Each row was made from one path, in order. Every step used is in the known rows, and no mark comes twice. Write each row's path.
Known rows:
z > a > y > s > l: [-0.32 -1.38  2.66 -3.39  0.45 -0.20  3.90  1.83 -1.67 -2.06 -0.68  0.31
 -0.76 -0.66 -1.24  1.46 -0.71  4.13 -1.52 -2.26  0.75 -2.85  1.95 -3.15]
s > z > a > y > l: [ 0.03 -3.79 -0.61 -1.51  1.04  0.85  1.65  2.32 -0.99 -2.65 -1.33 -1.85
  1.18 -0.54  1.53  0.42  0.13  0.27 -2.24 -2.28 -1.84 -3.42  3.53  0.49]
a > l > y > z: [-1.41 -4.26 -3.12 -2.96  0.29 -1.38  1.17 -0.48 -5.14  0.17  0.86  0.56
  0.37 -0.33 -0.86  0.32 -1.81 -1.26  0.47 -2.38 -0.33 -0.52  0.46  1.31]
a > z > y > f: [ 0.18 -3.47 -3.69 -3.81 -1.62 -2.08  1.00  3.12 -1.90  1.35  0.87 -0.76
 -2.56 -1.65 -1.26 -2.06  0.16  0.99 -4.73  1.34 -2.92  2.37  2.13  0.73]
s > l: [-1.27  1.40  0.60 -1.30  2.53 -0.71  3.32  1.45 -1.04 -0.94 -0.06  0.64
 -1.28 -1.38 -0.22  0.14 -1.35  3.03  1.99  0.31  0.69 -1.72 -0.14 -0.84]
l > s > z > y > a > f: [-0.93 -4.05 -5.08 -5.86 -1.83 -0.16  6.47  1.28 -0.73  0.17 -0.35 -3.56
 -1.90 -0.73  0.25  3.52 -2.37  0.93 -3.30  2.77 -3.10  1.66  0.51 -0.99]
f > y > l > a > s > z: [-0.83 -2.79  0.24 -0.82  1.42  1.31  3.78 -4.12 -2.11  1.38 -2.14 -2.06
 -2.13  0.21 -1.18  1.19 -1.18 -1.24  0.56 -4.45 -1.58 -1.40 -0.18  3.41]
f > y > a > l: [-1.38 -3.34  0.41 -5.46  0.90  0.22  3.20 -1.91 -4.54  0.69  1.77 -0.95
 -0.48 -1.79 -0.87 -1.29 -0.05 -1.52 -1.83 -1.27 -0.70  3.91 -2.12  0.64]
a > s: [-1.87 -0.91  1.53 -0.65  1.98 -1.25  0.28 -2.28 -2.48  2.48  0.58 -0.03
 -1.56 -0.45 -2.22 -0.68 -0.55  0.71  0.55 -2.21 -0.37 -1.78  0.60 -0.06]
l > a: [-0.76 -0.75 -3.68 -1.32  2.08  3.63 -0.07 -0.13 -3.56 -0.38 -1.79 -0.28
 -1.03  0.17  1.91 -1.32 -0.23  1.69 -0.06 -2.20 -1.47 -0.64 -0.30  2.77]
z > y > l > s > a: [-0.47 -1.10 -3.44 -0.45 -3.21  0.11  1.06  0.86 -3.12  1.92 -0.39 -1.73
 -0.55 -0.03  3.17  0.37 -2.08 -0.41  0.82  1.39  0.18 -1.29  0.78  0.73]
a > z > y > s: [ 0.09 -2.87  0.08 -2.79 -1.03  0.87  0.69 -1.59 -4.46  2.11  0.39 -0.30
 -2.09 -1.46 -3.40 -0.50  1.73  1.62 -2.62 -0.70 -0.80 -0.53  3.08 -1.58]
l > s > a > z > y: [-1.55 -1.37 -3.57 -1.79 -2.19  0.03  0.52  1.82 -2.94  2.41  0.03 -2.00
 -2.39 -0.75 -0.30 -0.37 -0.61 -0.62 -0.09  3.25 -0.79 -1.75  1.43 -1.63]
s > a > y > z: [-1.41 -3.89 -1.01 -0.90  0.82 -2.67  0.91  2.79 -3.00  0.56  0.71 -0.15
 -2.16  1.11  2.38  0.00 -0.30 -1.70  0.15  0.82 -0.18 -2.31  0.84 -1.02]
f > y > l > s > z: [-0.55 -0.24 -2.77 -1.27 -0.21 -0.37  5.05 -2.39 -0.92 -0.17 -2.52 -2.58
 -0.34  0.10 -1.05  1.83 -1.65 -0.88  1.91 -0.32  0.47 -0.35 -0.37  0.01]
z > a: [-1.23 -1.12 -0.98 -1.46  0.84  1.54 -0.42  1.91 -1.83 -0.16 -0.62 -1.58
  0.22 -0.96  2.02 -2.07  0.26  2.74 -1.48 -2.76 -1.34 -2.23  3.80  0.31]
s > y > z: [-2.27 -1.98 -2.08 -1.18  3.91 -5.48  1.02  1.53 -2.65  1.55  1.80  0.23
 -1.00 -0.05  0.82 -0.25  0.13 -0.56  1.24  0.37  0.54 -0.12  2.70 -0.38]
z > a > f > y > s > l: [-1.08 -2.06  2.62 -4.25  0.60 -0.06  5.72 -0.02 -1.47 -0.02 -0.78 -1.99
 -2.05 -1.62 -3.33  1.58 -0.98  4.18 -1.09 -2.76 -0.73 -0.19  0.65 -2.73]
l > y > a > z: [-1.64 -3.44 -3.28 -6.27  2.06 -3.11  1.01  2.37 -4.83 -0.52 -1.72 -0.50
  0.94  0.20  1.27  0.33 -1.58  0.29  1.12  0.50 -1.99  0.95 -0.73  0.01]
f > y > z > a > l > s: [-1.35 -3.23 -2.15 -3.15 -2.27  0.78  2.12 -1.35 -3.50  0.39  0.89 -2.54
 -0.53 -0.69 -2.24 -0.93 -1.51 -1.52 -1.01 -2.50  0.63 -0.13  1.18 -2.29]
f > y > l: [-0.60 -2.63  0.96 -1.59  1.11 -0.18  0.75 -2.07 -3.30  0.18 -0.91 -1.12
  0.15 -0.51 -0.50 -2.55  0.52  0.02  0.06 -2.55 -0.54  1.53 -0.44  1.44]
f > y: [-2.00 -1.09  0.70 -2.10  1.13  0.01  1.59 -2.03 -2.18  1.01 -1.03 -1.19
 -1.54 -0.21 -1.86 -2.65  0.85  0.86 -0.38 -1.53 -0.16  1.76 -0.99  0.11]
f > y > z: [-1.44 -3.80  0.39 -1.73  0.46 -1.93  1.70 -1.72 -3.08  1.24  0.05 -0.86
 -2.48  0.65 -0.73 -2.50  0.45 -0.66 -0.14 -1.97  0.15  1.24  0.54 -0.24]
l > s > y: [-2.92  2.01 -4.38 -2.15  3.10 -4.26  1.81  0.93 -1.59  0.95  0.05 -0.46
  0.62 -0.04 -0.74  1.26 -1.15  0.74  2.27  2.11  1.63  0.33  0.44 -2.03]
f > y > l > a > z: [-0.36 -3.63 -2.11 -2.38  2.88  2.03 -0.86 -0.63 -4.94 -0.39 -1.99 -1.51
 -0.65 -0.50 -1.07 -2.17  0.71 -1.22  0.90 -2.15 -2.37  0.05 -0.81  1.44]
l > a > s > z > y > f: [ 0.33 -3.42 -3.76 -2.75 -3.05 -0.09  4.30  0.22 -0.63  2.10 -0.47 -1.29
 -4.03 -0.37  0.06  0.86 -1.91  0.94 -5.40 -2.13 -2.99  1.06  1.93  4.27]

Write each row's path:
[-2.39 -2.74 -0.66 -3.39  2.14  0.16  2.91 -0.97 -1.57  1.09 -0.57 -2.67
 -1.94 -1.04 -3.82 -0.87  0.37  1.00 -1.19 -0.41 -2.36  2.18 -1.63 -0.91]  a > f > y
[-0.60 -1.58 -2.17 -1.77 -1.50  0.87  3.87 -0.43 -0.50 -0.60 -2.68 -3.91
  0.31 -0.20  0.75  0.71 -1.57  0.42 -0.23 -2.69 -0.55 -1.80  2.64 -0.15]  f > y > l > s > z > a
[-1.30 -0.93 -3.08 -4.48 -0.50 -0.20  7.05 -2.46 -1.96  0.30 -0.40 -2.55
 -0.88 -0.81 -1.46  2.85 -2.05 -2.17  0.20  0.63  0.39  1.75 -1.88 -0.69]  f > y > a > l > s > z
[-1.12 -5.53 -2.52 -6.01 -0.58  0.06  3.30  1.81 -2.22  0.40  1.02 -2.30
 -1.72 -1.33  0.79  0.37 -0.74  1.80 -4.56  1.33 -3.98  2.68  0.77  0.20]  z > y > a > f
[ 0.03 -0.52 -1.38 -2.61  3.28  1.54  1.90  0.70 -4.44 -0.56 -1.42  0.35
 -1.93 -1.06 -1.81  1.27 -0.53  1.81  2.16 -0.98 -0.76 -2.33 -0.34 -1.11]  y > s > l > a > z
[-1.65 -3.48 -0.13 -5.56  2.30 -2.32  1.65  0.40 -3.89  0.56 -0.53 -1.71
 -1.18 -0.45 -0.54 -1.76  0.49 -0.91  0.12  0.68 -1.67  2.70 -1.35 -1.35]  f > y > a > z
[-1.56 -0.02  0.31  0.12  2.43 -1.12  3.66 -2.26 -0.55  2.24 -0.34 -1.18
 -2.29 -0.76 -1.90  2.06 -0.82 -0.14  1.19 -1.35 -0.68 -3.17  1.48  0.61]  a > s > z
[-2.25 -2.29 -2.95 -3.78 -0.17  0.83  5.48  0.08  0.52  0.18 -2.22 -5.21
 -1.59 -0.65 -2.91  1.66 -1.34  1.04 -1.34 -0.85 -2.33 -0.13  0.60 -2.06]  l > s > z > a > f > y
[-1.49 -1.09  0.58 -1.94  1.92 -1.77  1.27 -0.28 -4.75  3.51 -0.59 -1.50
 -2.39 -0.77 -1.78  0.27  0.97 -1.06  2.36  0.32 -0.32 -0.55 -0.61 -1.86]  f > y > s > a > z
[-0.20 -2.84 -3.84 -2.92 -2.02 -2.78  1.22  4.57 -2.16  2.78  0.94 -1.23
 -3.17 -1.53  0.94 -1.13 -0.51 -0.03 -3.38  2.39 -2.81  1.54  1.63  1.28]  s > a > z > y > f
[-0.11 -4.38  0.04 -2.08  0.67  0.93 -0.82  2.39 -2.43 -2.65 -0.68 -1.13
  1.70 -0.35  1.49 -1.73  0.44  1.00 -2.65 -2.71 -1.69 -2.30  2.88 -0.05]  z > a > y > l
[-1.96 -3.40  0.43 -2.58  0.23 -4.70  3.30 -0.28 -3.05  0.39 -0.51  1.07
 -1.36  1.02 -0.77  1.48 -3.95  1.20  2.40 -2.80  0.71 -2.51  0.29  0.09]  a > s > l > y > z
[-2.41 -1.19 -1.93 -4.82  3.95 -5.25  2.33  2.28 -2.75  0.74  0.95 -0.16
  0.47 -0.25  3.39  0.41 -0.54  0.74  0.16  1.19 -0.30  2.81  0.59  0.40]  s > y > a
[-2.78 -2.70  0.24 -0.96  3.75 -6.66  0.96 -0.45 -2.81  3.20  2.42  0.33
 -1.84  0.14 -1.12  0.29 -0.62 -1.25  1.49 -1.12  0.58 -1.13  2.72 -0.71]  a > s > y > z
[-0.76 -1.68 -5.19 -4.45 -0.62 -3.84  2.05  2.73 -2.37  0.11 -2.01  0.41
  0.32  0.42  1.01  0.07 -2.85  2.55 -1.74 -1.29 -1.69  2.90 -0.80  3.18]  l > y > f
[-1.95 -4.45 -4.33 -7.06  1.55 -2.07  3.39  2.32 -3.21 -0.59 -1.43 -1.66
  0.69  0.02  1.26  2.27 -2.79  2.03 -0.97  0.14 -3.52  2.49 -1.72  0.86]  l > y > a > f
[-1.79  0.60  3.05 -1.02  2.24 -2.07  3.24 -0.71 -1.19  0.91  0.67  0.69
 -2.15 -1.16 -2.31  0.74 -2.14  2.22  2.18 -1.30  0.75 -2.77 -0.21 -1.13]  a > s > l
[ 0.53 -3.98 -5.35 -4.11 -1.75  0.26  0.71  3.09 -2.77  0.77 -0.30 -0.80
 -2.91 -1.07  0.01 -1.96 -0.31  1.01 -5.17  0.02 -3.64  2.27  1.44  2.49]  l > a > z > y > f
[-1.43 -1.04 -2.35 -1.52  0.90 -1.99  0.69  0.75 -3.94  1.83 -1.18 -2.49
 -0.73 -0.21 -0.54  0.02 -1.14 -2.62  3.93  1.93 -0.23 -0.85 -1.57 -1.84]  f > y > l > s > a > z
[-1.89 -2.59 -2.95 -3.96 -0.19  1.50  0.40  0.88 -4.06 -0.65 -0.56 -0.84
  2.19 -1.39 -0.51 -0.09 -1.67  1.21 -1.21 -3.90 -1.39 -1.39  1.44  1.78]  z > a > l > y
[-2.01 -0.73 -1.84 -2.95  2.91 -7.76  2.13  2.00 -1.06  3.18  1.74  0.34
 -1.47 -0.75 -1.26  0.58 -1.56  0.59 -1.28 -0.28 -0.79  2.54  0.82  1.10]  a > s > y > f
[-1.89 -3.31 -1.64 -2.14  2.52 -1.58  0.53  1.87 -3.49  0.94  3.55 -0.92
  0.24 -2.34 -0.19 -0.43  0.21 -1.36 -1.28 -2.14 -0.55 -1.42  4.38 -0.38]  s > y > z > a > l
